Each row was made from one walk, in order. Every step used is in the known rows, and no mark comes twice. Write each row's walk.
Known rows
bilip, godi, delaf, zezigo: [ -4  -6   3   2  -1 -22  -9  -9   1 -14  -4   3   6   5 -17   2  10   1
 -40  -2 -19 -12  -1  26  -4  -4]
ledop, delaf, zezigo, bilip: [ -2  25  -6  -6  -1 -26  -1  -9   2 -14   3   5   5  -1 -11   0   3   1
  -7   1  -5  11   2  -4   0  -1]
delaf, godi, bilip: [ -4 -33   2  -4   1   3  -6  -3  -7  16 -11  -3 -13  -6 -10   2 -17   1
  21   2   2   2  -2 -15  -6   6]
gemi, delaf, ledop: [  6  22   1  -5  -2  -4  -4  19   1   2  10   1   5  11  37   2   3   5
   4   0   3  -2   1   7 -11  -5]
ledop, bilip, zezigo, delaf: [  3   3   2  21   1  26   9   1   8 -11   4  -6  -3  -4  11   0   5   2
   3  -4   9  -4   0   6  -7  -3]
bilip, zezigo, delaf, ledop, feti: [  5 -19   1  -5   1  26  14  11   1 -17   4  -5   7  -4  47  -9   6 -13
   4   4  12  -9   0 -14 -15  -3]
bilip, zezigo, delaf, ledop: [  5 -18   2   1   1  25  17  12  -1 -18   4  -1   2  -5  43   0   7   2
   4   3  13  -9   1 -11 -21  -2]
godi, bilip, zezigo, delaf: [  1  -4   3  -3   1  28  15   3  -7 -12   4  -2  -1  -7  -4   1 -16   2
   9   1  11  -2  -1 -37 -14   8]
zezigo, delaf, gemi: [  0 -13  -1   0   1  21   2  -7   0  21   1   7  13  -5   2   1   1  -8
   0   5  13 -14   1  -4  -8   0]
godi, delaf: [ -6   6   2  -3   0 -12  -6   0   2   9   7   7  -1   4  -5   1   4   2
   5  -1 -20  -7   2  30  -7  -5]
gemi, delaf: [ 6 32  0 -5 -2  0 -6  8  3  6  9  6  4 11 -5  1  3  5  3 -3 -1 -2  0  3
 -4 -8]
zezigo, bilip, godi, delaf: [ -3   3  -6  -2   0 -22  10   4   0  17  -8   6   5   4  -4  -2   8   2
 -36   1 -18  16   2  28  -8   3]
delaf, godi, bilip, ledop: [ -4 -32   4  -1   1   5  -8  -7  -7  12 -11  -6 -15  -7 -25   3 -14   1
  23  -1   4   1  -3 -18  25   6]
ledop, bilip, godi, delaf, zezigo: [ -4   5   4  22  -1 -20 -13  -9   8 -10  -2  -8   5   3  -8   1   8   0
 -37  -4 -18  -7  -2  43   4  -4]
ledop, delaf: [ -3  32   2  -5   0  -7  -8  -3   1  10   6   4   3   0   3   2   2   1
  -6  -2  -4  -7   2 -14  -1  -5]
ledop, bilip, godi, delaf: [ -5  12   4  21  -1 -10  -9  -1   8  13  -3  -7   2   3   3   1   6   2
 -37  -5 -17  -5   0  40   2  -3]
gemi, delaf, godi, bilip, ledop: [  5  25   2  -1  -1   9  -8   2  -6   8  -6  -5  -9  12 -26   3 -13   4
  28  -2   3   4  -4 -14  24   2]
zezigo, delaf, godi, bilip, ledop, feti: [ -4 -12   1  -5   2  33  -5  -8  -6  17 -14 -10  -7  -3 -17  -7 -13 -14
  22   1  16  -8  -2 -31  26   4]
ledop, bilip: [ -4 -13   3  18   1  -3 -10  -1   8  11   7  -4  -2  -6   4   1   0   1
  -3  -4  -3  -4   2  20   0  -5]
zezigo, bilip: [ -2 -23  -8  -6   1 -13   8   3   1  14   1   9   0  -7  -3  -2   2   2
  -3   2  -2  19   4   8  -7   4]
bilip, zezigo, delaf, godi: [  6 -19   1   4   0  32  15  -2   1 -10 -11   1 -12  -2   3   1   6   2
  18   1  12  -8  -1 -10 -15  -5]
zezigo, bilip, ledop, delaf: [ -3  24  -6  -5   1 -14   6  -2   0  12   2   4   1  -2 -14  -1   6   2
  -3  -2  -3  17   3  -7  31   4]
zezigo, delaf, ledop, bilip: [-1 -4  0 14  1 22 -2  8  5 11  3 -9  1 -5 45 -1  2  1 -2  2 17 -9  2  9
 -9 -2]
delaf, zezigo, bilip: [  0 -33  -7  -5   1 -26   1  -6   2 -18   4   8   2  -6 -20  -2   4   1
  -4   2  -3  16   2  11  -6   1]
godi, bilip: [ -5 -22   4  -7   1   1  -4   2  -6  10   6   0   0  -8  -9   2 -19   1
   3   0   1   0   1 -23  -4   7]

Which walk is each row?
[ -3  15   3   0   0  -2 -11 -11   0  11  -9  -2 -11   0 -18   3   6   1
  11  -4   1  -8   0 -12  36  -5]	bilip, ledop, delaf, godi
[  1 -34   4   0   0   9   6   0  -7  -7 -11  -3 -15  -6  -3   2 -13   2
  25   2   2   3  -3 -19 -13   7]	delaf, godi, bilip, zezigo
[  7  22   0  -4  -2 -11 -11  -2   2 -23  10   5   4  12 -20   2   4   4
   4  -3  -3  -3  -2   6  -3  -8]	gemi, delaf, zezigo
[ -3   0  -6  -4   0 -32   1  -6   2 -16   5   6   1   4 -19  -2   5   1
   4   2 -22  12   1  39  -6   1]	godi, delaf, zezigo, bilip
[  0 -16   0  -4   1  21   0  10   0  10   2  -1   3  -5  40  -1   2   2
  -2   4  16 -13   2  -6 -14  -3]	zezigo, delaf, ledop
[  7  25  -7  -8  -1 -16  -4  -2   2 -21   7   1  10  12 -27  -9   7 -11
   5  -3  -2  16  -2   6  31  -2]	gemi, delaf, zezigo, bilip, ledop, feti
[ -1 -10   0  -3   2  30   0  -4  -6  19 -14  -3 -12  -4  -9   0 -16   1
  19   4  17  -7  -1 -26  -8   4]	zezigo, delaf, godi, bilip
[ -6  26   5  -4   1  -1  -9  -5  -7   7   7  -5   0  -3 -20   4 -16   2
   3  -4   1  -1   0 -38  34   8]	godi, bilip, ledop, delaf
[ 10  25   2  -2  -3  12   7   8  -5  -9  -6  -4 -10  12  -5   2 -12   5
  29   0   2   8  -5 -14 -11   3]	gemi, delaf, godi, bilip, zezigo
[ -2  23   1  -3  -1  -3  -9  -6   1  15 -10   1 -10   0   3   2   1   0
  10   1  -1  -6   0  -9  -2  -8]	ledop, delaf, godi
[ -5  -8   4  -5  -1 -15  -8  10   1   9  -4  -5  13   4  39  -8   9 -13
 -39   1 -15 -10   0  23  -5  -3]	bilip, godi, delaf, ledop, feti
[ -5  -4   3  -3   0 -15  -5  10   0   5   7   0  -1   4  37   1   5   2
   7   3 -16  -6   2  35 -14  -3]	godi, delaf, ledop
[  4 -10   1   1   1  28  17   1   0 -15   4   3  -1  -4   5   1   6   2
   3  -1  10  -9   0 -14 -15  -2]	bilip, zezigo, delaf
[  1 -28   4  18   0  -2   6  12   6 -17   8 -10  -2  -7  57   1   6   2
   1   0   0   0   0  19 -14   0]	delaf, ledop, bilip, zezigo
[  5 -15   1   4   1  26  17  -5   0  -8   3   5  10  -6  10   1   6  -6
   5   3  10 -10   0  -9 -16   1]	bilip, zezigo, delaf, gemi
[  9  23  -7  -2  -2 -20   2   4   1 -16  -2   6  11  12 -19  -1   7   4
 -30  -1  -3  14  -2  10  -3   0]	gemi, delaf, zezigo, bilip, godi
[ -5  21   5  -2   1  -4  -7 -10  -8  14   7  -4  11  -4 -17   4 -17  -6
   5   0   1  -2  -1 -33  33  12]	godi, bilip, ledop, delaf, gemi
[ -2  15  -7  -2   0 -12   4  -5  -1  15 -11   1  -9  -2 -15  -1   6   1
  10   0  -1  18   0  -3  30   2]	zezigo, bilip, ledop, delaf, godi
[  0 -37  -6  -3   0 -26   1  -6   1 -16  -7   5   8  -6 -17  -2   8   1
 -40   1  -4  11   0   9  -4   3]	delaf, zezigo, bilip, godi
[  7  26  -8  -5  -2 -19   1   2   2 -19   7   7   6  11 -19  -1   5   4
   2   0  -2  17   0  12  -3  -2]	gemi, delaf, zezigo, bilip
